Every row comes from one small tree of marks. The marks that hang from a mark follow it in brackets, in the order of their numbers. Every link used is in the known rows. Which tree was each row made from?
Known rows
z_138{z_870}: [ 0.03 -0.02 -0.76 -0.25  1.51 -0.41 -0.69 -0.30  0.99  0.46 -0.47 -0.35
 -0.59 -2.30  0.64  0.30  0.38 -0.69 -0.89  0.29  0.03  1.87  1.24  0.17]
z_691{z_298{z_138{z_870} z_400{z_698}} z_688}: [ 0.37 -0.98 -5.46  0.69  2.08 -0.73 -0.40 -1.01  1.10  2.95  1.58 -0.94
 -1.20  0.04  0.17  1.64 -2.84 -0.11 -2.04  3.86  0.14  0.99 -0.38 -0.06]
z_442{z_400 z_691}: [-1.32 -1.22 -0.91 -1.99  2.12 -1.69  1.85 -0.55 -0.65 -0.04 -2.33 -0.26
 -0.53 -0.25  1.67 -0.35 -0.11  0.94  0.31  0.68  1.08 -2.44 -0.34  0.73]
z_870{z_691{z_298{z_138} z_688{z_400{z_698 z_879}}}}: [-0.22 -1.49 -5.59  0.82  1.19  0.73 -1.72 -1.16 -2.83  1.06  2.16  2.04
  0.89  1.52 -1.67  4.20 -3.57 -0.24 -3.48  3.81  2.41  1.29 -3.26  0.05]
z_870{z_691{z_688}}: [ 0.69 -1.21 -1.48 -0.62  1.57  1.28 -1.61 -1.57 -1.80  0.54  1.95  0.07
  1.25  0.03 -1.25  1.77 -1.47  0.11 -2.22  1.24  0.27  0.57  0.19 -0.47]
z_442{z_400{z_879} z_691{z_688}}: [-1.57 -2.35 -2.35 -1.17  2.96 -0.28  1.86 -0.68 -2.20  0.45 -1.15 -0.39
 -0.24  1.14  1.61  0.70 -1.74 -0.21 -1.52  1.36  1.46 -2.46 -2.24  0.55]
z_691{z_298{z_138{z_870} z_400}}: [-0.32 -0.13 -4.00  0.74  1.28 -1.30  0.83 -1.09  1.00  2.99 -0.68  0.10
 -0.55 -0.56  0.63  0.75 -0.79 -0.29 -0.99  3.32  1.05  0.67  2.07 -0.48]
z_298{z_691}: [-0.55  0.22 -0.90  0.86  0.66  1.08  0.41 -0.45  1.41 -0.16 -0.68 -1.05
 -0.07  1.00 -0.55 -0.45 -0.24  0.82 -0.27  0.31  0.85 -0.50  0.13  0.47]
z_400{z_698 z_879}: [ 0.94 -0.76 -0.93  0.69 -0.90 -1.19  0.17 -0.12 -1.38 -1.39  0.03  0.65
 -1.69  1.63  0.48  1.62 -0.58 -1.26 -0.57  0.11  1.17  1.36 -3.79  1.92]
z_442{z_691}: [-1.74  0.10 -0.12 -0.96  1.34 -0.14  0.71 -0.41 -0.53 -0.08 -2.06  0.26
  0.07  0.20  0.37  0.46 -0.14  0.89 -0.40  0.89 -0.11 -1.34  0.09  0.13]
z_659{z_382 z_698 z_879}: [-0.34 -0.15  1.73  2.08 -2.12  0.09 -0.03 -0.24  0.48  0.76 -1.78  2.34
 -0.94  0.11 -0.47  0.70  0.06 -1.81 -1.68 -4.35 -4.34  4.27  1.57  0.33]
z_659{z_382}: [-0.50 -0.95  1.52  0.81 -0.37 -0.16 -0.11  0.18  0.53  0.69 -0.63  0.99
 -0.61 -0.62 -0.91  0.31 -0.33 -0.64 -0.73 -1.27 -1.54  0.86  0.10 -0.96]
z_298{z_138{z_870} z_400{z_698 z_879} z_691{z_688}}: [-0.11 -1.93 -5.56  2.69  1.71 -0.51  2.07 -2.36  1.58  2.36  0.47 -2.90
 -2.21  2.27  0.60  0.98 -1.31 -0.21 -1.69  2.60  2.58  1.99 -1.32  2.64]
z_870{z_691{z_298{z_138} z_688}}: [ 0.12 -0.55 -4.23 -0.25  2.05  0.71 -1.89 -1.54 -1.86  1.57  2.08  0.69
  1.08  0.55 -1.53  3.60 -2.83  0.32 -2.58  3.76  0.31 -0.23  0.87 -1.00]
z_659{z_382 z_879}: [-0.42 -1.16  1.10  1.88 -0.30  1.19  0.47 -0.18  0.48  0.36 -1.36  1.70
 -0.67 -0.34 -1.10  0.61 -0.06 -1.16 -1.42 -3.16 -2.97  2.90  1.66  0.38]
z_870{z_691{z_298{z_138 z_400{z_698 z_879}} z_688}}: [ 1.23 -2.06 -5.29  0.71  0.99 -0.52  0.16 -2.25 -2.21  2.13  1.83  0.83
 -0.09  2.20 -0.94  3.38 -2.92 -0.67 -2.96  4.07  1.94  0.78 -1.53  0.39]
z_691{z_298{z_138} z_688{z_400{z_698 z_879}}}: [-1.25 -1.17 -5.51  1.56  0.67  0.89 -1.15  0.61 -1.44  1.34  2.05  1.30
  0.19  2.04 -0.81  2.89 -4.08 -0.40 -2.76  3.30  1.69  0.60 -4.28  0.07]
z_691{z_298{z_400} z_688}: [ 0.14 -1.19 -2.91  0.46  1.18  1.72  0.08 -0.21  0.05  2.85  1.63  0.21
  1.07  0.68 -0.34  0.07 -2.74  0.01 -2.44  2.63  0.08 -0.80 -0.40 -2.06]
z_442{z_400{z_698 z_879} z_691{z_298 z_688}}: [-0.62 -2.07 -3.88 -1.38  2.86 -0.79  0.48 -0.14 -2.32 -0.18 -0.56  0.83
 -0.98  1.40  1.37  2.18 -3.80 -0.18 -2.34  3.00  1.23 -2.24 -4.46  0.51]
z_688{z_400{z_879} z_691}: [-3.40 -1.28 -1.27  0.19  0.18  2.21  1.51  0.84 -1.41  1.39  0.87  1.70
  0.77  0.85 -0.94  0.25 -1.32 -0.16 -1.85  0.14  2.87  0.61 -3.22 -0.70]
z_298{z_138 z_691{z_688{z_400}}}: [-2.40 -0.59 -4.43  2.33  1.37  2.01  0.49 -0.38  1.34  2.00  0.99 -1.72
  0.87  1.78 -1.37  0.11 -1.71  1.92 -1.06  1.65  1.62 -0.38 -0.65  0.35]
z_298{z_138 z_400{z_879}}: [-0.44 -1.45 -3.00  1.85 -0.82 -2.02  3.71 -1.71 -0.63  2.34 -0.76 -0.52
 -1.09  2.68  0.99  0.13  0.70 -0.68  0.04  1.59  2.29  0.00  0.09  1.28]

Write each row's tree
[-2.18 -1.27 -1.61  0.11 -0.26  1.15  0.92  0.76 -1.07  0.58  1.60  1.68
 -0.27  1.40 -0.77  0.82 -1.85 -0.37 -1.38  0.05  3.10  1.54 -5.26  0.55] | z_688{z_400{z_698 z_879} z_691}
[-1.07 -1.41 -3.05  2.17  0.73  2.62 -0.33 -0.07  0.16  0.09  1.36 -0.38
  0.29  2.24 -1.17  0.51 -2.58  0.37 -2.41  0.78  2.37  1.02 -4.48  1.10] | z_298{z_691{z_688{z_400{z_698 z_879}}}}
[ 1.62 -1.77 -3.53 -0.29  1.15  0.77 -1.38 -1.90 -1.52  1.64  2.43  0.90
  0.81  0.34 -1.27  2.11 -3.10 -0.19 -3.02  3.08  0.93  0.68 -1.19 -0.59] | z_870{z_691{z_298{z_400{z_698}} z_688}}
[ 1.16 -2.40 -5.23  1.06  1.39 -2.08  1.18 -3.25 -1.13  2.26  1.02 -0.98
 -1.73  1.14  0.34  2.61 -0.89 -1.15 -2.21  2.91  2.61  3.07 -0.85  2.28] | z_298{z_138{z_870{z_691{z_688}}} z_400{z_698 z_879}}
[ 1.31 -2.05 -1.52 -0.52  0.23 -2.74  1.18 -0.25 -1.23 -1.06 -0.23  0.16
 -1.99  1.10  1.61  0.49 -0.95 -1.17  0.05 -0.10  2.22  0.19 -3.63  2.33] | z_442{z_400{z_698 z_879}}
[-1.13 -0.96 -6.21  1.55  1.80  0.65 -1.74  0.49 -0.87  1.67  1.74  0.97
 -0.29  0.20 -0.32  3.15 -3.82 -0.59 -3.28  3.50  1.69  1.97 -3.44  0.16] | z_691{z_298{z_138{z_870}} z_688{z_400{z_698 z_879}}}
[ 0.62 -1.01 -2.13 -0.91  2.95  1.17 -2.28 -1.78 -0.65  0.90  1.52 -0.36
  0.60 -2.32 -0.56  2.06 -0.96 -0.32 -2.87  1.70  0.03  2.52  1.13 -0.13] | z_138{z_870{z_691{z_688}}}
[-1.59 -0.68 -4.44  0.01  1.43 -0.97  1.95 -0.73  0.29  2.64  0.52  0.56
 -1.91  0.83  0.48  1.79 -2.05 -0.60 -1.74  3.18  2.36  1.22 -0.95  0.12] | z_688{z_691{z_298{z_138{z_870} z_400{z_698 z_879}}}}
[-0.35 -1.31 -3.23 -0.19  1.72  2.71 -2.72 -0.50 -2.04  1.56  2.20  2.08
  2.70 -0.65 -2.11  2.26 -3.24  0.08 -3.71  2.79  1.13  0.71 -1.29 -1.87] | z_870{z_691{z_298 z_688{z_400}}}
[-0.34 -0.78 -4.52  1.45  0.79 -1.40  1.69 -1.05 -0.14  2.69 -0.93  0.60
 -1.04  0.40  1.10  1.47 -0.79 -1.36 -1.77  3.53  1.87  1.00  0.91  0.05] | z_691{z_298{z_138{z_870} z_400{z_879}}}
[ 0.79 -2.11 -3.42  0.38  1.31  1.54 -0.23 -1.71 -2.73  2.30  1.58  1.41
  1.44  0.99 -1.00  2.33 -2.47 -0.94 -3.98  3.48  1.59  0.46 -0.98 -1.37] | z_870{z_691{z_298{z_400{z_879}} z_688}}
[-0.85 -0.83 -2.65 -0.14  0.51 -0.96  1.64 -0.68 -1.16  0.65 -2.14  1.62
 -1.02  1.78  0.87  1.25 -1.65 -0.28 -1.78  2.98  1.42 -1.09 -2.71  0.38] | z_442{z_691{z_298{z_400{z_698 z_879}}}}
[-1.02 -1.19 -4.18  2.25  1.17  0.64  2.62 -2.00  1.95  3.20  0.69 -3.08
 -0.12  2.47 -0.56 -0.47 -0.88  1.42 -0.45  2.10  1.53 -0.99  1.10  0.63] | z_298{z_138 z_400 z_691{z_688}}
[-0.52  0.79 -3.57  0.19  1.79 -1.09 -1.09 -0.06  0.59  1.29 -0.45  0.37
 -0.56 -1.18  0.28  2.01 -1.35 -0.09 -1.00  3.08  0.08  0.61  1.70 -0.47] | z_691{z_298{z_138{z_870}}}
[-1.41 -1.64 -2.12  1.35  0.64  2.54 -0.27  0.52 -1.53  1.08  1.46  0.77
  1.46  1.23 -0.81  0.65 -1.96 -0.63 -2.55  0.74  1.48  0.82 -3.42 -0.66] | z_691{z_688{z_400{z_879}}}
[-0.26 -1.33 -2.69 -0.22  2.56  1.81 -2.17 -1.18 -0.70  1.60  1.73  0.50
  1.45 -2.34 -1.02  1.54 -1.46 -0.27 -3.24  1.56  1.37  3.23  0.11 -0.54] | z_138{z_870{z_691{z_688{z_400}}}}
[-3.87  0.16 -4.00 -0.38  2.04  1.33 -0.16  0.68  0.80  3.01  0.89  1.42
  0.71 -1.26 -0.99  1.23 -2.36  0.63 -2.03  2.60  2.00  0.81 -0.26 -1.45] | z_688{z_400 z_691{z_298{z_138{z_870}}}}
[-1.14 -0.89 -4.37  0.39  2.27  0.11 -1.33 -1.68 -0.40  2.24  1.31 -0.30
  0.85 -1.25 -0.92  2.05 -0.99  0.31 -2.06  2.30  1.59  2.52  1.14  0.35] | z_298{z_138{z_870{z_691{z_688{z_400}}}}}
[ 0.34 -0.84 -5.13  0.99  0.74 -0.42  0.31 -0.73  0.44  2.63  2.12 -0.71
 -0.55  1.68 -0.31  1.29 -3.12  0.42 -1.17  3.36  0.34 -0.44 -1.16  0.01] | z_691{z_298{z_138 z_400{z_698}} z_688}
[-0.15 -1.16 -5.23  1.78  1.94 -0.64  1.27 -2.12  3.04  2.54  0.74 -3.41
 -1.68  1.01  0.18  0.27 -1.27  0.84 -0.77  2.33  1.64  1.55  0.04  2.06] | z_298{z_138{z_870} z_400{z_698} z_691{z_688}}
[-2.22 -1.11 -4.64  2.67  1.33  1.90  1.15 -0.47  0.23  1.65  0.71 -1.21
  0.58  2.57 -1.13  0.89 -1.83  1.06 -1.79  1.80  2.42 -0.06 -1.87  0.66] | z_298{z_138 z_691{z_688{z_400{z_879}}}}
[ 0.18 -1.62 -5.92  1.20  1.75 -0.83  0.28 -1.00 -0.21  2.63  1.28 -0.15
 -1.53  0.98  0.54  2.27 -2.95 -1.14 -2.72  4.01  1.22  1.39 -1.64  0.29] | z_691{z_298{z_138{z_870} z_400{z_698 z_879}} z_688}
[-0.39 -2.24 -2.43  0.66  0.97  2.38 -1.02 -1.13 -2.94  0.85  1.87  1.47
  1.89  0.59 -1.60  2.03 -1.89 -0.48 -3.37  1.54  2.31  1.61 -2.25 -0.37] | z_870{z_691{z_688{z_400{z_879}}}}
[-2.33 -1.00 -3.79  0.06  1.68  1.85 -0.86  0.70 -2.16  0.50 -0.08  1.95
  0.56  1.24 -0.41  2.27 -3.90  0.10 -3.42  3.18  1.18 -0.67 -4.80 -0.53] | z_442{z_691{z_298 z_688{z_400{z_698 z_879}}}}
[-0.36 -0.78 -5.33  0.91  2.44  0.27  0.11 -0.85  0.94  3.71  1.19 -0.81
 -0.07 -0.42  0.33  1.10 -2.28  0.01 -2.22  3.94  0.19  0.39  1.36 -0.97] | z_691{z_298{z_138{z_870} z_400} z_688}
[-1.26 -0.23 -3.57  1.62  1.84  1.33  0.47 -1.01  1.36  1.33  0.87 -2.59
 -0.11  2.01 -0.88  0.67 -1.43  1.68 -0.42  1.75  0.48 -1.02  0.62  0.67] | z_298{z_138 z_691{z_688}}
[ 0.24 -1.80 -4.32  0.43  2.11 -1.20  0.94 -3.22  0.29  3.43  0.88 -1.51
 -0.16 -0.45 -0.04  1.11 -0.15  0.03 -1.71  2.79  1.49  1.92  2.70  0.53] | z_298{z_138{z_870{z_691{z_688}}} z_400}
[-2.93  0.07 -3.95 -0.22  0.43  0.40  0.05  0.93  0.14  1.59  1.72  1.50
  0.02  0.82 -1.35  1.61 -3.20  1.11 -1.04  2.03  2.22  0.27 -2.92 -0.51] | z_688{z_400{z_698} z_691{z_298{z_138}}}
[-0.36 -1.53 -5.12  0.88  1.73 -0.70 -1.21 -1.80 -1.38  1.23  1.32  0.17
 -0.48  0.06 -0.54  3.24 -1.55 -0.58 -2.66  2.40  2.55  3.34 -1.77  1.74] | z_298{z_138{z_870{z_691{z_688{z_400{z_698 z_879}}}}}}
